Every row comes from one small tree of marks. The marks that hang from a mark follow it in brackets, in the order of their numbers. Every link used is in the known rows. Which tree was each row made from?
In the rows, 128 means zero.
Known rows
Z636[Z129[Z301 Z399] Z898[Z296]]: [138  84 122 112 163 124 136 148 137  58  92 172 132 138 132 152 111 155
 107  96]
Z296[Z898[Z636[Z129]]]: [168 110 115 115 120 137  64 127  94 114 115 121 126 144 140 167 155 142
 145 132]
Z296[Z898[Z399]]: [137 130 179 124 113 124 113 124 116  87 134 128 143 111 114 164 151  97
 153 145]
Z129[Z301 Z399[Z898[Z636]]]: [173 111 203 118 148 132 116 105 116 103 112 133  95 150 125 135 105 160
 114 121]
Z399[Z898[Z301]]: [135 131 195 132 136 124 165 119  91 108 131 146 117 136 131 135 108 103
 132 135]
Z399[Z129[Z301] Z898[Z296 Z636]]: [189  99 159 134 152 103 137 144  71 112 147 144  99 121 151 111 112 144
  95 130]
Z296[Z898[Z399 Z636]]: [168 122 179 129 126 123  97 115 119  86 124 112 134 118 124 172 158  99
 149 157]
Z636[Z129 Z898[Z399]]: [128  73 118 114 135 133 107 118 149  75 107 164 195 117 138 169 147  79
 112 147]
Z296[Z898]: [148 140 143 126 108 132 118 134  94 122 137 125 111 139 113 148 145 131
 151 122]
Z129[Z301 Z399[Z898[Z296 Z636]]]: [177 115 187 129 173 110 137 120 116  74 107 151  91 129 138 143  93 168
 109 114]
Z301[Z129[Z399[Z898[Z296 Z636]]]]: [177 115 111 131 194 123 119  95 130  47 113 184 130 115 153 142 100 213
  94 110]
Z898[Z296 Z301 Z399[Z129] Z636]: [157  98 176 151 170  92 177 133 114  49 126 127 144  84 152 135 119 103
 122 173]
Z296[Z898[Z636]]: [174 136 146 130 120 132  94 124 101 124 131 101 101 146 120 152 152 129
 145 136]
Z898[Z399[Z129]]: [139  95 152 131 122 121 140 117 117 103 150 139 164  96 131 130 130 108
 114 159]
Z898[Z636]: [154 120 126 130 140 126 106 118 133 131 120 106 119 131 135 132 134 131
 124 138]
Z399[Z129 Z898]: [164  99 148 133 109 131 138 107  78 148 171 159 127 131 139 120 117 135
 102 138]
Z636[Z129[Z301 Z399]]: [121 100 155 104 142 138 115 131 130  86  88 138 128 138 129 135 112 176
 128 104]
Z296[Z898[Z301[Z129] Z399 Z636]]: [160 129 163 128 166 127 121 126 103  37  99 105 151 113 130 147 150 133
 149 149]
Z301[Z129[Z399[Z898]]]: [150 116 122 119 158 148 121  86 119  75 121 178 144 134 130 134 104 206
 103 108]
Z898[Z301 Z399 Z636[Z129]]: [134  95 163 119 158 118 123 122 141  52  85 125 172 106 155 163 138  98
 142 164]

Write each row's tree
[134 137 157 124 155 126 142 130 102  30 112 124 154 104 121 141 145 130
 152 136]
Z296[Z898[Z301[Z129] Z399]]
[126 112 119 135 197 108 180 144 140   6 103 161 178  92 137 137 127 106
 105 134]
Z636[Z898[Z296 Z301[Z129] Z399]]
[178 111 172 130 140 138 115  79 127 107 124 154 110 145 135 154 103 155
 113 133]
Z129[Z399[Z898[Z636]]]
[128 106 183 148 160  92 199 144 112  50 135 146 153  78 146 130 116  97
 124 159]
Z898[Z296 Z301 Z399[Z129]]
[169  99 139 117 169 112  99 146 100  79 105 164 122 119 165 144 117 140
 113 116]
Z399[Z898[Z296 Z636[Z129[Z301]]]]
[146 100 169 113 166 118 134 130 114  57 103 189 123 120 147 151  87 173
 115  95]
Z636[Z129[Z301 Z399[Z898[Z296]]]]
[143 121 130 139 212  99 156 135 141   4  87 134 173  82 158 134 124 136
 123 142]
Z898[Z296 Z301[Z129] Z399 Z636]
[138  98 172 135 157  97 165 161 111  68 135 140 141  78 139 114 121 112
 110 138]
Z898[Z296 Z399[Z129[Z301]]]
[141 129 140 125 162 132 152 120  88  76 122 150 139 131 136 113 111 155
 117 122]
Z399[Z898[Z301[Z129]]]
[166 102 135 144 134 108 159 124  80 115 172 180 129 108 148 125 111 150
  97 131]
Z399[Z129 Z898[Z296]]
[167 143 130 123 154 134 120 134  81  73 106  97 113 145 128 132 148 169
 147 127]
Z296[Z898[Z301[Z129] Z636]]
[149  97 138 117 180 115 112 138 137  53  78 143 118 124 148 148 109 184
 123 109]
Z898[Z296 Z636[Z129[Z301 Z399]]]
[143  86 127 115 151 125  83 111 153  77  96 134 176 101 157 162 148 105
 132 156]
Z898[Z399 Z636[Z129]]
[126 100 189 138 136 115 180 124 107  84 135 123 155  99 132 121 119  92
 130 165]
Z898[Z301 Z399[Z129]]
[165 107 148 132 171 108 139 127  99  61 106 167 135 117 171 159 109 133
 125 137]
Z399[Z898[Z296 Z301 Z636[Z129]]]
[128  91 132 126 168 121 169 131 138  40  92 178 147 136 136 168 106 137
 117 118]
Z636[Z129[Z399] Z898[Z296 Z301]]
[148 127 120 137 207 114 162 118 135  21  87 138 132 117 145 130  98 208
 121 119]
Z898[Z296 Z301[Z129[Z399]] Z636]
